Known rows, with every way that one mark hangs from another
kofa(togadeb(fusug(kofelek(musab(sepo(tasi)))))): [ 5  0  3 -3  3 17  2 -6  9 15 18 -1  1  2 -5  9 -6 -8 22]
sofes(sepo(musab) zoneleb): [-28  -1  14   0 -16 -20  -3   1   7 -30  19  -9  23 -31  -4 -20  13   9
  -1]
togadeb(fusug(kofelek(musab)) kofa): [  5  27  10 -22  -5   8   5 -18  15  22  22  -1  17   8  10  22   4 -18
  18]
musab(kofelek sepo(tasi) zoneleb): [-21  20 -19  -2   5   7  14  29  16  19  12  26 -15 -20 -23   1 -10  -1
  -8]
sepo(musab(kofelek)): [ -6   5   8  -1  -8  -9   6   2  11  -9  17 -13   5 -11   9   4  -2  13
  -6]
zoneleb(musab): [ -5   5   6  -6  -8 -20  21 -26   6 -21  27  -4  13   0  16   6   0  -2
   9]
togadeb(fusug(kofelek(musab(sepo zoneleb))) kofa): [ -4  32   3 -22  -1  11   4 -11  15  31  16   8  11   6   3  22   3 -19
  21]
musab(kofelek sepo): [ -1  18 -13  -7   1  -3  14  10   8   7  11  15  -6 -10 -14   5  -7   3
 -19]
kofa(togadeb(fusug(kofelek(musab(sepo zoneleb))))): [  2   4  -3 -10   9  17   1  -4   5  22  13   7  -1   5  -3   6  -4  -5
  23]
kofa(togadeb(fusug(kofelek))): [ 13  -4   8 -13   5  16   3 -12   8  11  20  -1   6  11   3   5  -2  -2
  20]
kofa(togadeb): [ 14 -14   2  -4   9   1   7  -6   5  -5  20   5   3  -1   8  -3  -6   4
  13]
zoneleb(musab(kofelek sepo)): [-13  18  -1  -3  -4 -14  18 -13   5 -10  20   3   1  -3   0  12  -4   1
  -2]
musab(kofelek): [  8   9  -3 -10  -3  -4  17   4   9  -3  22   6   5  -6   4   2  -4   6
 -17]
zoneleb(musab(kofelek(fusug) sepo(tasi))): [-17  14  -6   8 -14 -17  19  -9   9 -19  22   0   0 -11  -5  13 -15  -4
  -1]
kofa(togadeb(fusug)): [ 12 -10   7 -13   3  11   3  -7  10   8  20   2   7   7  10   4  -4  -4
  19]
kofelek(fusug musab(sepo)): [ -9  11 -38  16 -16 -25  14   3  -4  -5   1   8   2 -29  -2   6 -19  -7
  -3]
sofes(zoneleb(musab)): [-15   3   1  -5 -11 -24  13 -20   4 -28  31  -2  20 -14   9  -9   9  -4
   6]
kofelek(fusug musab): [ -3   4 -31  14 -18 -26  16  -2  -4 -12   9   2   9 -26  10   3 -17  -6
  -2]
fusug(kofelek): [ 14  14   1 -11  -2  -3  17 -20   6  -4  22   1   8   1  -4   0   4   4
   1]

Rows
[-20  12  -4  -4  -8 -19  11 -10   3 -21  26   2  12 -15  -3  -5   5  -2
  -2]	sofes(zoneleb(musab(kofelek sepo)))
[-17   8   1  -3  -1  -4   4  11  12   2  14  -2  -1 -13   7   1  -2  13
   1]	sepo(musab(kofelek zoneleb))
[-22  18 -31   6  -3  -2  13  31  12  11   8  26 -16 -25 -25   2 -21  -1
 -10]	musab(kofelek(fusug) sepo(tasi) zoneleb)
[-23   7  11  -2  -6  -7   3  11  10  -8  11   0   8 -21  -3  -8   3  15
  -5]	sofes(sepo(musab(kofelek zoneleb)))
[-16  16   2   3  -8 -11  20 -10  10 -13  25   0   1  -8  -4  12  -7  -3
  -1]	zoneleb(musab(kofelek sepo(tasi)))
[  2  22 -12   0  -2  -4  17 -13   0   6  13   3   3  -9 -11   5   1  -1
   2]	fusug(kofelek(musab(sepo)))
[  2  30   7 -21  -4   9   4 -15  15  26  18   2  14   7   5  23   3 -19
  18]	togadeb(fusug(kofelek(musab(sepo))) kofa)
[-19   8  -4  -4  -9 -22  11 -17   3 -23  25   2  15 -15   0  -7   7  -4
   6]	sofes(zoneleb(musab(sepo)))
[ -7   3   0   5 -14 -15   5   2  10 -16  15 -13   4 -14   8   4 -10  13
  -7]	sepo(musab(kofelek(fusug)))
[-22  12 -41  20 -13 -18  15  16   0   4   2  16  -5 -35  -8   4 -21 -11
   4]	kofelek(fusug musab(sepo(tasi) zoneleb))
[ -2  16 -24   1  -7 -11  12  12   4  -1   7  15  -6 -15 -16   6 -19   3
 -19]	musab(kofelek(fusug) sepo)
[-20  15 -26   8  -1  -6  16  15   5  15   8  15  -4 -29  -6   2  -5  -9
   6]	kofelek(musab(sepo(tasi) zoneleb))
[ 0  3 -1 -5  6 19  2 -1  9 20 17  4 -2  1 -5  7 -6 -7 24]	kofa(togadeb(fusug(kofelek(musab(sepo(tasi) zoneleb)))))
[-35   4  11  10 -24 -21   8  -2   9 -40  32  -8  22 -33 -11 -11   1  -2
  -4]	sofes(sepo(tasi) zoneleb(musab(kofelek(fusug))))
[ 10  -1   3  -9   4  15   3 -10   6  13  19  -2   6   7   4   7  -3  -4
  22]	kofa(togadeb(fusug(kofelek(musab))))
[-18  12 -18  -2   4  -1  14  17  15  13  10  25  -9 -21 -17  -5  -5  -5
   7]	musab(sepo(tasi) zoneleb)
[ -8  13 -20  10 -13  -8  15  17  12  -5  13   9  -7 -22 -21   7 -22  -3
 -19]	musab(kofelek(fusug) sepo(tasi))
[  4   1   0 -10   8  17   2  -6   5  18  17   4   3   7   3   6  -3  -4
  24]	kofa(togadeb(fusug(kofelek(musab(zoneleb)))))
[ -8  24 -16   2   0   0  17  -5   4  13  13   8  -2 -14 -15   3   0  -3
   7]	fusug(kofelek(musab(sepo(tasi) zoneleb)))
